Each row was made from one small tree. Brackets hold a mark, then the marks that hang from it, in alphabetical order. Every link used is in the known rows. Write each row's tree.
Known rows:
(S (Z (Y W))): [ -5.9  28.3 -10.5   7.5  21.2 -20.1 -12.8  14.4 -15.5  29.0   5.4  10.4
   1.5   1.1  30.9   0.1  29.7  15.7 -19.1 -21.3 -10.2  10.9   7.8   7.6
  -9.4]
(Y (W Q) Z): [  2.0 -12.2 -36.9  21.2  31.2   7.5   1.5  32.4  12.5   1.2  17.8  22.4
  22.5  -8.6 -26.3 -25.1   2.7   2.0 -23.1   2.0  -4.3 -23.4  14.4  -8.0
  34.3]
(J S): [ 17.7  -6.8 -12.5   0.1 -41.7   7.5 -16.9  -0.1 -18.3  21.5  22.0  -4.5
 -14.7   9.1  16.7   5.0  23.9  -0.4  16.4 -13.3 -20.0 -14.7  30.7  38.2
 -25.9]
(Z (Y (W (Q R V)))): [-38.1  -1.0 -12.4 -15.1  39.4 -11.8   3.6  10.9  21.7 -13.3 -19.0  10.7
   0.9  11.6 -19.7  -1.8   2.5  10.7 -14.9 -16.1  10.3  19.3  -6.4 -29.8
  27.0]
(W (Q R) (Y Z)): [ 11.1  -5.2  16.3  14.1  11.0  13.2  -0.3 -29.3   4.5 -13.6   7.2  26.1
  -7.2 -33.8  -3.1   8.2  -4.3   0.3 -17.6   8.9   7.1  -7.7  -9.6 -18.8
  -2.5]
(U (W Y)): [ 27.3  12.8  13.2   5.6 -29.3  21.1 -25.2 -26.8  18.0  26.9 -47.2  19.0
 -18.9  -1.3  26.8 -18.0  -7.3 -10.7   0.5   4.9   2.4 -17.6  24.7  14.3
 -20.4]
(Y (W Q)): [  5.5 -16.4 -41.5   4.8  11.8   3.1  -2.1  31.9  15.0  -5.1   4.7   9.1
   0.7  28.1 -27.7 -28.0  -6.3   7.0 -11.2  -0.1 -15.1  -5.5  23.9   3.5
  33.4]
(W (Q (R F))): [ 22.5  -2.5 -11.1 -10.7 -10.1  13.6  -3.2 -27.6   5.2 -29.8  11.2  -0.6
  10.4  -0.7 -17.8  24.6  -7.6  -9.4   1.0  14.9  19.0  15.4   1.2   8.8
   3.6]
(R F): [ 43.6  15.1 -21.9   3.4 -19.3  28.3 -19.1 -21.9  -7.3   1.0  21.1  -9.9
  19.6 -13.1  14.7   3.5   9.3 -15.1  -2.9  10.0   2.3  -9.2  22.8  33.8
 -17.5]
(Y (W (Q R)) Z): [ -4.5 -11.3 -16.1  15.4  37.4  -0.5   7.9  27.0  15.4 -14.5   4.7  29.8
  25.6 -12.5 -26.8   2.2   2.0   4.4 -11.9   3.8   4.4 -14.6   0.4 -17.8
  39.9]
(S (Z (Y (W Q)))): [-10.4  17.2 -20.7   2.3  23.3 -21.0  -6.4  15.8  -9.2  19.5   7.9   7.9
  -4.8  11.0   8.3  -8.7  20.9  14.3 -24.4 -18.5  -3.7  26.7   1.2  -2.2
  -0.7]
(W (Q V) Y): [ -2.2  -5.0 -12.2  -7.0  -5.6  18.5  -9.8 -30.6   4.4   5.5   4.5   0.1
 -27.8 -13.9 -11.2 -33.6 -13.1  -9.8 -19.0  -7.3  -6.5   5.6  13.7   3.4
 -15.1]
(V (Q (J (S Z)) R)): [ 10.1   1.2  41.6  -0.7 -36.3 -21.4  17.4   6.9 -26.6  -6.3 -20.4 -24.1
 -11.8   6.8  24.0  43.6  19.3  -3.8  33.9  -0.2   0.3  25.4 -16.2  25.6
 -32.0]
(Z (Y (W Q))): [-10.1  -4.5 -29.5  -1.5  29.9  -2.8  -2.2  25.7  17.3  -5.9   1.8   9.8
  -2.1  29.4 -10.0 -18.1   6.1  17.4 -25.6 -11.8  -6.3   6.7   6.8 -20.3
  28.0]
(J (S Z)): [ 16.0  12.9  -3.9   3.9 -41.9 -11.4 -20.1  -3.8 -38.5  44.1  26.3  -5.0
 -18.4  -6.6  32.8  14.2  37.4  -1.4  18.2 -21.1 -18.7   5.1  23.5  49.5
 -45.9]
(U (W Q Y)): [ 22.1  -0.5   1.3  -1.3 -27.4  18.6 -17.2 -27.1  25.7  15.6 -40.1  16.4
 -26.8   9.1  -1.1 -26.5 -19.8 -13.0  -5.5   8.1   7.4   1.8  16.8   3.3
  -7.4]
(A L Q): [ -1.3 -16.6  14.7  -4.3  -1.7   9.1 -17.9 -33.8  -9.9  16.6  31.9 -17.9
  -9.8  24.8  36.1  10.1 -25.5  10.1 -24.6  -6.7 -17.5 -25.5  17.8   7.5
 -25.1]
(A L (Q J (R F))): [  0.8   5.7  49.7 -12.0   4.9  -2.9  -6.6 -42.1 -12.2 -12.5  16.3 -31.2
  14.2  16.6  36.7  42.0 -33.8   5.4   4.5  19.3   8.6  -6.9 -31.5 -14.9
 -22.3]
(V (Q J R)): [ 15.2  -9.1  34.2  -7.0 -24.7   2.9  22.7   0.6  -1.4 -32.3 -31.1 -19.3
   2.0  15.5  10.8  37.9 -11.9  -1.4  12.2  12.5   4.0  -1.5  -6.3   7.6
  -0.6]
(U (W (Q R V) Y)): [ -9.8   3.0  21.8 -14.5 -16.0   9.8 -10.3 -42.0  31.1   3.2 -64.8  18.4
 -24.6 -13.4 -12.6  -9.3 -24.2 -20.5   8.3   3.9  25.4  15.5   2.5  -6.1
  -9.4]
(E (Y (W (Q R)) Z)): [ -4.9 -19.8 -13.6  28.1  32.1  -1.4  15.8  30.0   2.5  -0.4  44.4  22.9
  40.1 -26.2  -8.8   1.4  14.3  12.1 -12.1   5.7   4.8 -36.7  -1.8 -10.0
  35.5]
(Y (W (Q J V)) Z): [-27.8  -2.7 -21.0   7.8  35.1  -0.5  11.6  31.8  11.6   5.5  -1.9   3.3
  30.3 -15.6 -31.0 -34.4 -11.4  -5.7  -7.3  -0.8   0.6 -17.9  -5.5 -22.7
  33.5]
(Y W Z): [  7.9   0.6 -23.1  27.6  27.3  11.3  -5.6  31.5   3.4  12.9  12.9  24.3
  30.3 -18.0   1.5 -16.0  15.5   2.7 -15.7  -2.4 -10.7 -43.5  20.8   2.7
  22.6]
(W Y): [ 28.6   6.0   0.2  11.6 -18.1  23.0 -18.5 -21.4  -4.9  10.0   3.6   9.4
 -20.2 -10.7  30.0 -14.8   1.4   2.7 -13.6  -1.6 -20.7 -24.1  21.2  15.7
 -23.0]
(A (Q R V)): [-20.7  -0.5  24.3 -28.8  14.3   2.2   8.4 -29.6   1.1   6.1  -6.5  -1.5
  -1.0  -3.8   3.3  40.8 -21.9  -5.3  -0.7  -9.2  -2.2 -17.8   2.1   6.9
 -23.2]
(V (Q R)): [ 23.6 -18.1  17.3  -3.7 -20.6  12.6  12.9  -9.2   2.8 -28.8 -21.9  -4.4
  -3.2   5.7   7.5  36.9   1.5  -5.5  -0.3   4.2   4.6   1.4  15.8  24.7
  -5.5]

Write each row's tree:
[-38.3   5.0 -16.0 -14.9  30.9 -12.9   8.0  25.9  16.3   1.0 -14.3  -7.0
   2.6  22.1 -14.9 -26.8  -7.0   9.9 -13.5 -13.9  -0.4  10.7 -10.9 -32.6
  26.7]
(Z (Y (W (Q J V))))
[ 40.1  -4.0  10.7   1.2 -15.8  21.0   7.9 -19.7   0.6 -37.9  -9.5 -13.8
  13.0  -5.9   4.5  36.9  10.9 -19.9   2.5  17.7  19.8  16.2   5.6  29.5
 -10.2]
(V (Q (R F)))
[ 33.1   4.8  30.4  -4.2 -18.9   9.3  18.7  -8.5  -2.7 -39.2 -19.3 -26.9
  19.3   0.8   9.0  37.2  -2.7 -15.4  16.7  25.9  19.4   9.8 -17.0  12.6
  -5.5]
(V (Q J (R F)))
[  4.8  19.4   4.5 -15.3  -5.4  13.2 -10.7 -39.6  -0.4 -11.7  -5.4  -7.4
  21.0 -36.1   1.5  26.5   3.2 -22.6  11.5   2.4  24.1   3.9   4.9  21.3
 -15.7]
(Q (R F) V)
[  1.1  -2.6  32.3  -3.0 -21.9 -10.2   4.1  -8.4  -4.6 -14.4  -5.6  -2.7
 -33.3  11.2   1.4   8.1  -8.5   8.0  26.8  10.1  -7.5  13.6 -26.3 -14.8
 -14.5]
(W (Q (J S) R) Y)
[-20.7  25.2  12.0 -13.1 -36.2 -22.5  -5.6  -3.6 -36.3  43.5   3.0 -28.5
 -10.0 -14.2  24.1   1.6  16.7  -9.8  31.5 -20.9 -10.0   7.8   0.3  28.1
 -45.1]
(Q (J (S Z)) V)
[ 18.7  -5.9  -6.8  19.0   5.5  22.1  -5.9 -24.1  -0.9   3.3  23.3  19.5
  -8.8 -30.0   0.3 -22.3  -2.0  -2.4 -30.5   4.7  -5.2 -15.9   6.7  -6.5
  -6.9]
(W Q (Y Z))
[ 10.2  11.1  14.6   4.8 -26.4 -14.8  -4.7  -6.4 -27.4  21.7  15.1 -12.2
 -37.7   2.7  15.4 -16.5   6.8   4.7  15.8  -1.2 -16.9  22.7 -16.7   5.6
 -36.7]
(W (Q (J (S Z))) Y)
[-19.9 -10.9 -34.3  11.5  39.8   8.0   3.0  21.4  15.1   8.5   9.8  14.6
  24.9 -24.0 -35.2 -33.8   3.6 -10.3 -20.6  -8.3   2.2 -14.6  14.6  -8.7
  31.3]
(Y (W (Q V)) Z)
[-16.9 -18.8 -32.3  24.5  34.4   6.5  10.4  26.7   1.1  20.0  48.8  11.3
  41.1 -37.3 -15.5 -30.7  14.5  -2.5 -19.4  -3.7   1.5 -35.8  12.8  -2.0
  26.8]
(E (Y (W (Q V)) Z))
[ 11.6 -13.5  35.0  -4.3 -36.9  -6.9  20.7  11.8 -11.3 -22.5 -21.8 -23.3
  -9.8  17.8  11.8  39.0   5.5  -2.4  33.4   6.1   0.1   8.9 -10.0  14.6
 -14.1]
(V (Q (J S) R))
[ -5.2  -6.4 -19.6  16.1  28.5  -2.6  11.4  41.6  11.3  -1.2   8.7   9.8
  29.8   1.5 -22.0 -24.3  -9.5   4.1  -9.3   9.1  -6.5 -25.2  -5.4 -22.6
  38.8]
(Y (W (Q J)) Z)
[-17.8   2.3 -16.7  -6.1  25.3 -11.1   7.2  32.7  14.0  -5.6  -7.5  -0.5
   1.9  37.6  -6.7 -17.5  -5.0  21.9 -15.4  -5.2  -6.8   3.9  -9.9 -34.0
  31.0]
(Z (Y (W (Q J))))
[  2.1  21.9   1.0  -0.4 -22.5 -20.2 -19.2  -8.5 -38.1  42.2  24.6  -1.5
 -21.5  -4.2  42.9  17.4  47.0   7.9   3.6 -28.0 -11.7  20.1   9.2  27.9
 -46.7]
(J (S (Z Y)))
[ 30.6  -0.5  32.3  -1.4 -30.2   2.5  16.8  -0.6 -11.0 -30.7 -10.8 -32.7
   6.0   2.0   9.6  38.8  14.8 -15.9  36.9  19.5  14.6  22.7 -19.4  20.8
 -19.1]
(V (Q (J S) (R F)))
[  8.0  -1.6  12.4  16.0 -10.9   3.8   0.0  -3.0 -14.0  11.9  23.6   0.0
 -14.6 -19.1   6.3 -20.3   4.6  -0.2   4.1   6.4 -10.4  -7.8 -18.6 -16.2
 -15.4]
(W (Q (J S)) (Y Z))
[ -8.8  22.3  25.9 -17.5 -24.2  -8.8  -1.7 -19.3 -14.9  -2.3  -7.8 -28.3
  13.9 -21.3   7.3  27.0   9.2 -18.3  49.3   4.8  19.5  11.7 -22.9  10.8
 -26.5]
(Q (J S) (R F) V)
[ 12.9  -7.4   9.9  -1.0  -6.4  10.3  -4.3 -27.2   6.1 -21.3  -3.2  14.2
 -27.3  -1.0  -1.5   5.7 -14.5   5.4  -8.4   8.2  -3.0   5.2  -3.3  -7.3
  -6.3]
(W (Q R) Y)
[-28.3  -7.6 -16.0   7.0  43.3  -0.6   8.9  13.5  17.8  -9.2  -5.3  22.8
  26.5 -27.5 -35.6  -7.6   0.3  -6.1  -9.6  -2.7  13.5  -8.8  -1.1 -17.1
  36.6]
(Y (W (Q R V)) Z)
[  7.1 -10.2 -21.6  38.1  23.8   9.1   4.7  37.3  -9.0  26.1  50.9  19.3
  46.8 -32.6  17.6 -14.5  25.2  10.0 -16.3   0.8 -10.9 -60.5  18.6   8.4
  20.6]
(E (Y W Z))
[-11.9  -5.3  10.8 -11.6   1.1   9.9  -4.7 -38.5   7.9 -13.2 -11.6   7.3
 -26.2 -20.1 -13.5  -3.2 -17.6  -6.6  -6.4  -2.4   6.6  12.9  -2.5  -7.5
 -10.6]
(W (Q R V) Y)
[-13.3  27.3   9.8   4.5  -3.7 -36.0  -2.6  34.2 -27.9  34.1   4.8 -10.6
  -6.4  16.2  32.5   1.7  31.8  17.0  20.5 -16.1 -17.2  12.3 -16.0   0.4
 -16.1]
(Q (J (S (Z (Y W)))))
[-17.7  24.3  -6.2  -0.4  22.0 -29.8   1.9  25.3 -12.2  17.4  -1.2  -1.1
  -2.7  19.0  11.7  -7.0   9.7  17.8 -13.1 -12.8  -6.8  22.9 -15.8 -15.0
   4.1]
(S (Z (Y (W (Q J)))))
[-17.4  -3.0   5.8 -25.7 -23.3   4.3  -6.9 -32.8  30.5   1.7 -59.6  10.9
  -7.6   2.5 -24.3   7.3 -27.5 -20.5  12.7  -1.0  30.0  13.7  14.2   3.9
   4.5]
(U (W (Q R V)))
[-12.1   3.5   6.6 -12.1  -7.7   9.8   0.8 -20.9   1.4   1.3  -9.6 -13.7
 -22.5  -6.0  -7.4 -34.2 -26.4  -7.5  -2.8   0.4  -6.7   2.9  -7.6 -12.5
 -10.9]
(W (Q J V) Y)
[ -1.2  -7.8 -24.8   1.0   7.3  -4.8   6.9  42.8  11.9  -7.4  -5.2  -4.4
   5.1  38.7 -22.0 -26.8 -18.1  11.7   1.8   7.7 -17.4 -10.4   2.6 -11.1
  36.8]
(Y (W (Q J)))
[ -9.1  -4.2 -13.9 -23.0 -28.4  12.2 -13.1 -26.1  25.5  19.6 -43.8   4.6
  -8.4   6.2 -22.7 -19.6 -24.0 -24.6   1.6  -4.8  19.7   6.7  30.8  13.2
   1.0]
(U (W (Q V)))
[-20.1   4.9  28.3 -17.0  -1.5  -1.6   7.5 -27.4   4.2 -17.4 -25.9  -6.2
 -21.8 -10.1  -8.5  -3.6 -30.7  -3.0   8.9   5.1   4.5   9.5 -23.2 -24.7
  -7.5]
(W (Q J R V) Y)
[ -1.6   7.7 -16.6  -2.8  37.3  -4.1  -0.9   8.6  18.5 -25.8  -1.7   7.9
  14.9  11.1 -13.3   5.8  10.1   8.6 -14.3   3.7  18.9  24.8 -15.5 -23.7
  27.5]
(Z (Y (W (Q (R F)))))
[-13.4  -5.7   0.8  13.4  32.3 -10.2  16.8  34.4  10.7 -17.5  -5.9  15.2
  30.2  -4.3 -24.0   2.6 -11.9  10.5   3.6  11.9   4.0 -20.4 -20.2 -34.3
  41.7]
(Y (W (Q J R)) Z)
[  6.8 -24.6 -36.7  17.5   9.2   3.1   6.4  36.4   2.9   6.3  46.3   4.1
  18.4  10.4  -7.2 -23.9   6.9  15.1 -11.9   2.9 -14.7 -28.0  19.8  10.9
  31.2]
(E (Y (W Q)))
[-24.5   3.0   3.0  -9.1  29.9 -21.2  11.3  28.2  15.9 -21.5 -21.2   5.8
   3.5  35.9  -7.0   5.7 -10.0  24.2  -5.9  -2.0   2.6   9.9 -23.6 -41.0
  34.7]
(Z (Y (W (Q J R))))
[ 16.7  -4.9 -25.4   3.3  21.9   4.9  -0.2  17.1  17.0 -28.8   0.5   7.4
  17.8  13.3 -29.8  -0.3  -2.0  -2.7   3.2  14.5   8.8  12.4  -1.1  -0.2
  33.1]
(Y (W (Q (R F))))
[-21.0 -12.3  -5.3 -23.7  -9.6   2.5   1.7 -28.6  11.3 -16.8 -10.1  -0.2
  -7.2  -3.4 -24.9  13.4 -19.7  -8.5   0.1  -7.3  10.5   9.6  11.3   5.3
   2.2]
(W (Q R V))
[ 20.1 -14.8  13.7  -1.5 -40.5   3.8  14.4  17.3 -16.2  -2.9  -6.4 -31.9
 -11.2  22.4  14.6   9.6   9.6  -7.4  20.3   1.6 -12.4   2.9   5.6  26.9
 -18.4]
(V (Q (J S)))
[ -9.4   9.7 -19.1   2.8   4.9 -28.3  -9.1  23.5 -17.6  31.6  20.4   2.3
 -19.9  14.0   7.4  -6.5  42.8  10.6   1.4 -24.5  -8.1  36.6   1.5  10.9
 -15.9]
(J (S (Z (Y (W Q)))))
[-13.1  12.2   2.7 -10.9 -22.5 -26.2   1.7   3.6 -23.1  18.8  18.0 -16.2
 -20.1  21.0  12.8   7.7  11.4  10.1   6.4 -13.6  -6.9  30.4 -15.9  -2.2
 -23.7]
(W (Q (J (S (Z Y)))))
[  3.5  -0.7  27.1  -5.1 -10.4  -0.5   6.4 -18.7   3.7 -24.1 -15.7   1.8
 -21.9   9.2   1.1   5.9 -29.0   9.4   6.3  15.5  -2.9   2.7 -24.0 -24.8
  -0.3]
(W (Q J R) Y)
[ -4.0 -12.1 -23.0   1.3  -2.8 -13.2   5.5  49.8   3.4   2.2   3.7  -8.6
  -4.2  38.9 -20.2 -26.6  -0.9   9.8  16.7   0.7 -20.3   0.8   1.5  -3.7
  25.3]
(Y (W (Q (J S))))
[-19.0   7.9   7.8 -16.0 -36.3  -5.7  -4.1   1.3 -19.2  26.2  -2.5 -27.5
  -5.7  -0.8  11.9  -4.6   2.9  -8.9  29.5 -13.9 -12.4 -10.0   6.3  16.9
 -25.9]
(Q (J S) V)
[ 10.2  -3.3  32.1  -7.7   8.5   8.0 -16.7 -52.2  -7.0  -8.9  27.9 -18.9
   9.2   6.1  32.2  40.4 -18.7   0.9  -8.8  11.4   8.0  -4.8 -10.1   1.6
 -27.5]
(A L (Q (R F)))
[ 29.4   7.3  11.0  18.2  14.8  22.5  -5.2 -41.1   2.3 -21.7  18.6  17.5
   9.7 -49.9  -4.8   9.9   3.7 -12.6 -14.1  22.7  23.1   5.6 -20.0 -13.4
  -5.7]
(W (Q (R F)) (Y Z))
